Known rows, with every step that occurs
U-N: [ 13   6  -5   6   6  10 -11  -4   6  -8   3   2   8   2  -5  20   7   6
  -1 -10   4   6   8  12   5  19   2   4 -24  -5   3 -11   7 -15  -2  -6
  -8 -10  -6  -4  10]
P-U: [  2  -2   4   2   1   1   6  -3   2 -10  -9  -4  11   3 -10  12   1   0
  -5 -10  -2   1   6   1   3  20 -13  -1 -15  -4   1  -4   8 -13   7   1
   0   0   3  -4  16]
U-Y-P-N: [  5  -5   5   2  -5  11 -10 -18   2 -17 -10  -7  10   5 -20  21  21   9
   6  -5  -4  12   1  -7  11  28  14   3   4 -14  11  -6  24 -15 -14  -2
  -7  -3  -5  -4   5]
Y-U: [ 10  -2 -11  13  -3  11  -8   2  10 -15   4  -3  11   5  -8  14   8   4
  -3  -3   2   8   3   9  12  18  -8  -4 -16  -6   6   0  11 -11   9  -4
  -2   1  -6   3   2]
W-U-N-J: [ 15 -10   4   4  10   6  -7  -6  17   0  -8  -1   6   1 -10  16  10   5
   8 -22   4  13   6  17   3  24   0  14  -7  -4   4  -3  17 -12   3  -3
  -2 -19   3  -5   7]
P-U-W-A: [ 11 -14  10 -13   1   9  -3  -3   4  -2  -8 -17  13   3 -10  12   5   7
   2 -18   0   3   2   1   2  19   0   9  -3  -8  -3  -5  16 -14  -6 -12
  10  -9   0  -8  21]
U-Y-P: [ 15   2  -6   4  -4  16 -10 -13   5 -25  -7  -7   4   1 -13  19  20   8
   9 -11   1  19  -4   4  11  25  10   4  -3 -10   5  -4  14 -12  -8   2
  -6  -5  -5  -2   8]
P-Y-U-N-J-W-A: [ 14 -23  12   3   5   9  -6  -8  11  -1  -7 -17   4  17 -19  18  13  16
   8 -16   5  17   0   0  14  17   4  16   4  -2   9 -10  35 -12 -13 -11
  16 -12 -11  -4  13]
N-U-Y: [  7   2   0   0   6   9  -3  -5   6 -12  -5   3   1   1  -8  25   9   7
  13 -18   8  21  -2  14  10  22  -2   4  -8 -11   0  -9  25 -10   8  -5
  -2   7   1  -5  19]
U-P: [ 15   8 -11   1   6  10  -8  -7   7 -11   0  -2   7  -2  -9  19   5   2
   9  -3  -4   4   2   8   8  18   6  -2  -5 -14  -2  -5  11  -7   8   2
  -6  -7  -1  -3  10]
N-Y-P-W-A-U: [  6 -24   0  -4 -10   2   7  -9   3  -3 -11 -16  16   4 -24   6  17  20
  13  -4  14  15   0   4   9  24 -17   5  13  -3  12  -9  24 -23 -11   4
   7 -18 -12   5   3]
W-U-Y-N: [ 18 -10   0   5  -7   6 -13 -11  14 -13  -6  -6  19  -2  -6  18  17   6
   7 -16   2  20   7   8  10  30   8  16  -7 -11   0   2  13 -16  -3  -5
   1  -5   8   3   9]
N-Y-P: [  6  -6  -7   4  -1   6  -3  -6  12 -10  -9  -1  -2   5 -24   8  14   6
  10  -5   4  12  -1  13   5  15  -3  -6   1  -5   9  -2  13 -15  -2   4
  -9  -4 -11   4   3]
J-W-N-U-A: [  6  -8  -5  15  22  11  -5 -10  11  -6  -3 -10  -4   9 -18  27  17  15
  18 -21  -6  14  -7  11  10  11   3   1  11 -11   1  -7  32  -3   4 -12
  -6   6  -7  -5  17]
Y-A-U-N: [ 12   1 -22  14 -17  13   5   4  -1 -17  11  -2  13  -8  -7  24   8  17
   1  -8  17  14   4  10  11  24  -5   7 -15   1  13 -17  10 -18  -4  -8
   3 -13  -6   2   6]
A-U-P-J-W-Y: [  5  -9  -5   4   6   6   0 -16   4  -6  -8 -13  12  -5 -28  29   8   7
   6  -2  -5  10   2 -11   9  31 -13   8  11 -14   0  -1  11 -11  15   7
  21 -20   3  -8  14]
N-J-W-Y-U-P-A: [ 11 -19   5  -2   7  14  -5 -13  13   3 -10 -18   7   5 -24  12  12  10
  17 -10  -5   9 -14  -7  17  17   4   4  27  -6   5   4  37  -2   0   4
  14  -4   1  -3  12]
P-U-A-Y-N-J-W: [  1  -1   6  -8  -1   1   8 -16   3 -17  -2 -19   1   7 -22  26  18  17
  18 -15   2  12  -2  -5   6  22  -6   9   4   5  -3  -5  28  -7  -2  -3
   3   2   3  10  23]
A-P-N-J-W-U: [  5 -18  12  -6  16  -6  -3  -4  13   5  -9  -7   6  16 -33  15   5   5
  16  -1 -12   6   0  -3   8  23  -3   6  17 -10  10   6  29  -6  -3   6
   6 -15   5  -6   0]
N-Y-P-W-A: [  6 -23   7  -4  -2   3  -2 -11  10   0 -15 -15  11  12 -25  -3  21  16
  13  -4   7   9  -3   7   5  14  -5   4  13  -6   9  -4  26 -20 -19   3
  -1 -15  -9   2   2]
N-Y-P-J-W-U-A: [  6 -19   1   9   9   7  -3 -15  19 -14 -18 -20   1   7 -33  20  29  14
  13 -17  -5  12  -4  -3  -2  18  -7   6  27  -7   3  -2  24  -5  -1   3
   7 -17   2  -1  12]
P-N-Y-A-W: [ -4 -10   0  -5 -15  -4   7   2  10   2  -4   4  12  13 -26   4   6  18
  14   7   3   8   4  -2  12  17   2  -3   7  -3  17  -1  26 -25 -12  -8
  -1  -2  -2   7  -3]
W-P: [ 16  -5  -1   2   8   7  -6  -9   4  -3  -8  -1   6   5 -11   3   8   2
  -1  -4  -4   6   8   5   7  23   1  -2  -6 -17   2  -3  10 -14   7  -4
  -2  -8  -7  -4   5]
N-J: [  4   1  -1   1  12   5  -1  -3  10  -7  -6   1  -4   8 -14  13   4   3
  10  -8   1  11   3  17   5  16  -7  -2 -10  -5   4  -2  16 -10  10   3
  -8  -2  -2   0   6]
N-P-U-W: [  9  -4  14 -22  11   1  -4  -5   4 -16  -8  -9   4   2 -18  19   7   5
   8 -16  -4   6   2   4   4  21 -11  -4  -7  -7   0  -6  16 -10  -1   1
   1 -10  -4  -3  18]
A-Y-N-P: [ 10   4   2 -14  -4  -5  -6  -5   3 -10   8   1   5   4 -15  13  10  11
  13   4  10  16   9  10  10  25  -3  -1 -10  -4   4  -1  10 -17   7  -1
  -9 -11 -10  15   2]
P-N-Y-U-A: [  5 -11   2   8   0   9  -8  -6  15  -5   3  -5  12   6 -17  24  16  19
  10  -3  -1   7   2   0   9  18  -1  -9   7  -6   9  -8  33 -12   2 -15
  -3   8  -8   7   9]
N-J-W-P-A-Y-U: [  9 -17  15  -5   0   4   5 -10   1   0  -9 -14   2  14 -20   3  11  10
   9  -4   1   8  -4 -12  14  25  -6   0  19  -5   5   2  39  -6   0  -3
  16  -5 -11   4  11]
J-W-A-Y-U-P: [ 20  -6  -5  -4  -4  15  -9  -4   7  -8   3 -19  10   5 -16  17  11  10
  11   4   1  11  -6  -4  14  21  11   7  11  -9  -2   1  24  -7   0  -9
  14 -13  -8   2  10]
U-Y-A-W-J: [ 15  -4  -6  -3 -21  10  -3  -6  12 -18  -7  -1  10   1 -10   9  16  16
  17 -11   0  23  -1  -1  19  31   9  13   4 -15   4   4  15 -14  -7  -8
   8  -6   8   6   1]
P-Y-A-U-N-J: [  6 -11  -6   8 -17   1  16  -3  -1 -10   3  -2   6  -2 -12  24   6  20
   7 -14  15  21   4   6  15  25  -7  12  -3   1  16 -18  23 -17  -2  -4
  11 -11  -4   3  12]
W-U-N-A: [ 13 -14  -2  -3   5  11 -10   9  14  -2   1   3  13  -1  -5   9   7   6
   3 -16  10  13   9  17  -1  20   1   9 -10  -9   4 -11  11 -14   7 -12
   0 -13   3   0   8]
U-P-A-W: [ 13   5  -2 -15  -4   5   3  -6   2   0   0  -4  17   3  -5   9  -1   7
  17  -2  -5  -2   3 -11  16  21   9   1  10  -7   0  -6  19 -11   3   1
   4 -10   4   2  11]
J-W-N-P-A-U-Y: [ 13 -15  15  -5  12   6  -2 -11  -5  -9 -11 -13   5   6 -16  28   7  17
  18 -12  -1  20   0  -4  17  33  -2  -4  16  -9   8  -9  33 -10  -4  -2
  11  -5 -14  -2  18]
J-W-N-U-P-A-Y: [  0 -10   8  -1   8  -1   6 -12   0  10  -4  -8   3   3 -18  18   7  11
  20 -11  -3   8  -9  -3  13  17   6   2  28 -12   1  -2  38  -4   3  -7
   6   0  -6  -3  22]
J-W-P-Y-A: [ 11 -20   4   9  -3   2   5 -10  -1  -8 -14 -13   3  17 -22   3  11   7
  -3  -2  -6   9   1 -11  14  16   7   4   7 -17  11  -4  24 -12 -11  -1
  12  -5  -7  -5  11]
A-W-N-P: [ 15  -5   4 -10  12  -3  -8  -3  11  -1  -3   1   6  12 -16   7   6  13
  20  -5  -5  14   7   7  18  24   2  -4   2 -11   6   5  12 -19   5  -5
  -4 -16  -8   6  -6]
A-W-P-U-Y-N-J: [ 17 -12  14 -25 -12  -2   6 -21   5 -12 -13  -7  15   3 -20   8  20  18
  24 -23   1  21   5 -14  19  40  -2  18  10  -7   0  -1  26 -20  -8  -7
  16  -9  11   5  10]
J-W-N: [  6  -9  -1  16  19   6 -10  -8   8  -4 -10  -7   1  15 -18  14   8   3
   2  -6 -11   7   2  10   9  14   3  -3  -6 -14   4   4  15 -11  -4  -4
  -5  -1 -11  -5   7]

Rows
[  4  -7  -2   4  -6  -2   3 -14   6  -7   6  -5   9   3  -8  24  15  17
  15 -17   6  16   4   4  13  15   2   9   3  -8   3 -17  26 -11  10  -9
  -2   9   1   8  20]
P-Y-N-U-A
[ 17  -1   0  -9   4   5   0 -16   6  -8  -3  -8  13   6 -12  12  15  18
  13  -8  -8   5  10 -16   9  31  -2   7  14 -15  -5  -6  14 -14  11 -11
  11 -20   5   2   8]
U-A-W-P-J
[ 11  -8  -4  -2  -6   6  -2 -12  10 -11  -7  -2   6   2 -19  15  23  19
  28 -24   2  29  -7   2  24  29  10  11  18 -12   8   2  27 -17  -6 -10
   2  -7  -3   2   3]
A-W-N-U-Y-P
[ -1  -1 -11  -1  -2  -2   2 -12  10 -11   2   1  10  -7 -23  22  21  12
  16 -15   6  10   4   5   6  18 -13  10   8 -11   0 -11  19  -7  13  -2
   2  -8  11   2   9]
Y-N-U-P-J
[ 10  -9  -5 -31  -9  -3   0   8   4 -13  16  -5  16  -4 -19  11   7  16
  16 -10   2   9   0   5   8  18 -11   4  -2  -6   0  -9  11 -10  -4  -9
  10  -2  10  10  13]
Y-N-A-P-U-W
[ -2 -22  -2   2   2  -1   6   2  -2  -4   1  -3  19   4 -11   8   7  17
   7  -5   6  13   8  12  10  24 -21  -1  -3 -14  10  -9  19 -20   5  -5
   5  -4  -6   9   6]
P-W-N-A-U
[  3 -15   4  11  20   1  -8  -7  13   2 -15  -2  -3  15 -27  13   9   7
   9  -6  -8  11   1  14   6  12  -2  -8  -1 -11   5   4  22 -15  -5  -6
  -5   3 -15  -1   9]
J-W-N-Y
[ 14  -5  -4  -4   3   4  -4  -5  12  -8  15  -7  10   5 -19  26  12  25
  23  -1  -6   8  -7  -3  17  22  -2  -1  19  -5  10  -6  33  -2   5  -7
   2  -3   3   5   0]
Y-U-A-P-N-J
[  9 -20  -7 -19  -9   2  -1  -4   0 -13   6  -5  15  -8 -22  13  19  17
   8 -12   8  17  15  -1   5  33 -20   7   4 -16   2 -14  14 -17   9 -14
  19 -15  -2  10   8]
Y-N-A-U-W-P-J
[  5 -13   3  14   9   7 -10 -23   6 -22 -19 -16   1   9 -30  23  30  14
   8 -16 -11  17  -5  -6   9  26   3   8  14 -17   5   2  22  -9 -15  -1
   7 -12  -4  -7   8]
U-Y-P-J-W-N
[  8 -13   6   2   4   3  -9 -11  12   3  -9  -5  21  -1 -15  16   8   0
   4  -4 -11   0   7  -4   6  26  12   5  11 -19   5   0  20 -11   4  -2
   0 -14   5  -7   5]
W-U-P-N
[ 10   0   0   3   2   9  -5  -5   8 -15   3  -7  -2   9 -19  26  14  12
   9  -8   8  16  -2   6  12  22  -6   8 -10   3   4  -2  27  -9  -6  -6
   5 -11 -13   4  11]
A-Y-U-N-J-W
[  8 -22  12 -13   0   1  -3 -13   2   5  -8  -3  12  -1 -26  18   9  12
   8  -5  -3  10  13  -4  10  35  -7  -4   7 -17   7  -6  27 -22  -3 -12
  10  -9 -18   0  12]
A-U-W-P-N-Y
[  2 -17   0  13   5   5  -3 -12  12 -17 -19 -17   5  10 -31  11  23   0
  -2 -12  -7   6   1  -5  -1  21 -11  11  10 -10   7   5  12  -7  -1  10
   8 -23   3  -6   3]
Y-P-J-W-U
[ 11  -9   0   1  13  13 -10  -1   7  -2  -9 -14   3  18 -16   9   5   3
   4  -1  -1   7   2   6   5  12   6   4  -5  -8   2  -3  17 -12  -3  -4
   1  -7  -8  -8  10]
J-W-A
[  8  -6  14  -8   9  -6  -3  -6   3  -6  -7  -1   2  12 -13  13   0   5
   5   0  -2  11  10   4   9  20  -3  -6  -6 -11   7  -7  14 -14  11   6
  -2  -7  -9   0  11]
N-P-Y
[ 14 -12  -4  -2  -1  15 -17 -16  11  -6  -5 -13   5  -2 -21  10  18   5
   6 -12  -5  14  -6   5  11  21  13   7   3 -14   4   7   9 -15  -8   0
  -2 -15  -9  -3   6]
U-W-Y-P
[  6  -8   9 -10  10   6  -1  -3   6   3  -8 -12  -6  17 -21  11   4   8
  14   0   5  15  -1   8   5  18   3   7   4  -4   1   3  25 -12   2  -4
   5 -10  -9  -1  12]
N-J-W-A-Y
[ 11 -22   7   3  -6   6  -2  -9  14   5 -12  -6  13  -2 -16   5  17  11
   8 -21   8   8   0   3   3  21   5   7  16   0  12  -7  23 -15 -12  -2
   1 -17  -5  -1   9]
W-U-N-Y-P-A
[  5   0   1  -1   6   5  -8 -12   5  -3  -3  -1  13   2 -16  20   7   3
   7   3  -9  -2   7  -3   8  21  10  -3   1 -17   5  -7  19 -11   1  -2
  -7  -5  -2  -5   6]
U-P-N
[  0 -12   3   1   0  -1   0 -14   8 -11 -14  -8   7  10 -26   4  21  10
  10  -4   3   8  -2   7   7  14 -14  -2   1  -6   9  -3  22 -17 -16  11
  -8 -10  -9   6   4]
N-Y-P-W
[ 12  -1  -8  -3 -10   5   1 -11   3 -20   1  -3   7  -5 -12  31  14  16
  20 -14  13  29   5  11  16  35  -9  10  -8  -1   5  -8  21 -17   3  -1
   4  -1   0   9  10]
A-U-Y-N-J
[ 19  -5  -5   4   5   8  -8  -6  15  -4  -6  -5  14  -5  -8  14   7  -2
   7 -10  -6   6   3   8   6  23   7   7   4 -16  -2   2  10  -7  11   1
   0 -16   6  -4   8]
W-U-P
[ 18  -6 -12  -3   5  16  -3  -4   2  -8  -3 -17   9   1 -17  25   4   8
  12  -2   2  10   1  -1  12  23   3   6   8  -9   1 -10  18  -9   4  -2
  13 -16  -8  -7  13]
J-W-A-U-P
[  5 -14   8  -7   5  -5 -11 -15  12  -1  -4  -4  11   2 -27   8  18  14
   8  -3   3  14   9   3   5  26 -11   4   3 -10   6   2   6 -19  12   2
   2 -18   4   5  -3]
W-Y-N-P-J
[  2 -25  13  -1  -4   3 -16 -10  21  -1 -10   0  10   1 -28  15  19  10
   7 -11  -8   8   7   2  10  25  -7  -2   4 -19   6   5  28 -11  -6 -14
   4   1 -12   4   4]
P-N-Y-U-W-J
[ 11   1 -10  -3  -1   9  -3  -3  -1 -14   5  -6   8  -4  -8  28   1   4
   4  -8   2  11   8  10  11  26 -10   2 -18  -8   1  -6   9 -15   6  -4
   3  -8 -12   0  16]
A-U-W
[ 10 -12   9  -2   2   2   5 -10   0  -5 -14  -6  12   3 -13   3   7   2
  -5 -13  -4   0   8  -6   4  27  -9   0  -3 -13   0  -4  11 -14   6  -3
   7  -7   2  -6  13]
W-P-U
[ 19  -5 -10 -12  -7   5   0 -14  10  -6   7  -4  12   2 -13  10  22  22
  27 -18   5  17   4  -3  20  26   4  11  14 -10   0 -10  25 -14   6 -15
   1  -7   2   9   5]
Y-N-U-A-W-P
[  2  -7 -11 -15   4  -5  -1   6   6 -15  11  -3   8  11 -30  11  12  16
  14   5   1  10   3   1   4  14 -19   2   3  -8   4  -8  12  -8   4   0
  10  -8  10   9   2]
Y-N-A-P-J-W
[  4  -9  -4  12 -14   0   7  -1   1  -8  -2  -4   8   9  -9   8   4   9
  -4   0   2  10   2   3  11  13   4   1  -5  -9  12  -6  14 -16  -1  -1
   2   2  -1   2  10]
P-Y-A
[ -6  -9  11   1   7  -2  -3  -6  10   7 -10   6   7  10 -22  13   4   6
   4   4  -2   4  10   6   2  17  -3 -10  -6  -9  10  -3  22 -20   0  -5
  -8   4  -9  -1   7]
P-N-Y
[  2  -5  -2   3  -8   5   6  -8   2 -18 -10 -10   8   2 -19   9  14   3
  -2 -13   0   3  -1  -3   5  20  -9   0  -3  -3   7  -4   8 -12  -2   5
  -1  -6   0  -2   9]
Y-P-U
[  8 -15 -16  15 -12   2   9 -10  -1 -12   2 -13  23  -7 -14  16  16  22
  12  -6   1   9  -5   3  19  24  -7   6  15 -14  12  -6  24 -15 -10   0
   6 -15  -1   4   2]
Y-A-U-P-W-N
[  6   2  -5  -2  15  -3  -1  -2   4 -12   1  -5   4  12 -26  20   4   8
   6   5  -9   2   1  -5   4  17 -19   0   0  -9   1   0   9  -4   5   7
   9 -15   6  -6   7]
A-P-J-W
[  5 -10   2  10  16   2  -5  -7  12   2  -8   1  -2   7 -15  10   8   8
  12 -13  -5  13   1  20   8  18   0  -1  -1 -11   5   4  18 -12   7  -5
  -8  -2  -5  -1   1]
W-N-J
[  5 -17   9  -3  12  -6  -8 -10  15 -13 -13 -12   8  11 -31  13  21   5
   8  -9  -2  11  11   0   1  24 -17   9   5  -8   5   2  15 -10   3   7
   6 -23   4   2   0]
Y-N-P-J-W-U
[  4 -15  15 -13  -3  -7   9 -18   0  -7 -14 -13   2   9 -31   7  17   9
  10 -12   0  11   4 -10   9  29 -10   9   6  -5   0   2  26 -14  -5  -2
  12  -8  -1   5  14]
A-Y-N-J-W-P-U
[  8 -11 -10  13  -9  11  -4  -1  10  -1  -1  -5  10   2 -14   2   8  10
  -1  -1   4  13  -5   9   9  16   8   3  -1  -9  10   5   9 -18   1  -3
  -1  -4   3  -1   2]
W-Y-A
[ 10   1  -8   2   2   7   3  -4   4 -10   4   2   3  -4 -11  29   5  12
  11 -15  13  16   8  14   9  29 -13   7 -17   2   7 -15  15 -15   7  -2
   0 -14  -8  -1  10]
A-U-N-J
[  8 -26   8 -10   1  -1  -3  -7   1  -4  -7  -7   6  17 -24  -1  15   7
   4  -3  -1  14  12  -5  11  18   3   3   2 -19   5 -11  22 -16  -3  -7
  11   1  -7   7  11]
J-W-P-Y-N-A
[  1 -11   6   0  -4  -9   2 -13   7  -4  -5  -1   5  11 -16  11   9   7
   9  -9   2  15  10   8  12  18  -2   7  -7  -6   7  -5  19 -16   2   2
  -2   1  -1   8   8]
P-Y-N-J
[ 14   6 -17   2  -3   9   2  -4   1 -14   5  -3  12 -10  -8  28   1   5
   9  -2   2   9   5   5  12  28  -5  -1  -6 -10   1 -10   8 -10  16   3
   2 -11  -4   1  11]
A-U-P
[  0  -2  -7   8  -1   4  -1 -11   5 -18  -8  -6   5   4 -22  11  19   6
  -1  -6  -1   5   3   0   1  20 -11   1   0  -9   7  -4   5 -11   5   6
  -1 -15  -1  -1   1]
Y-P-J
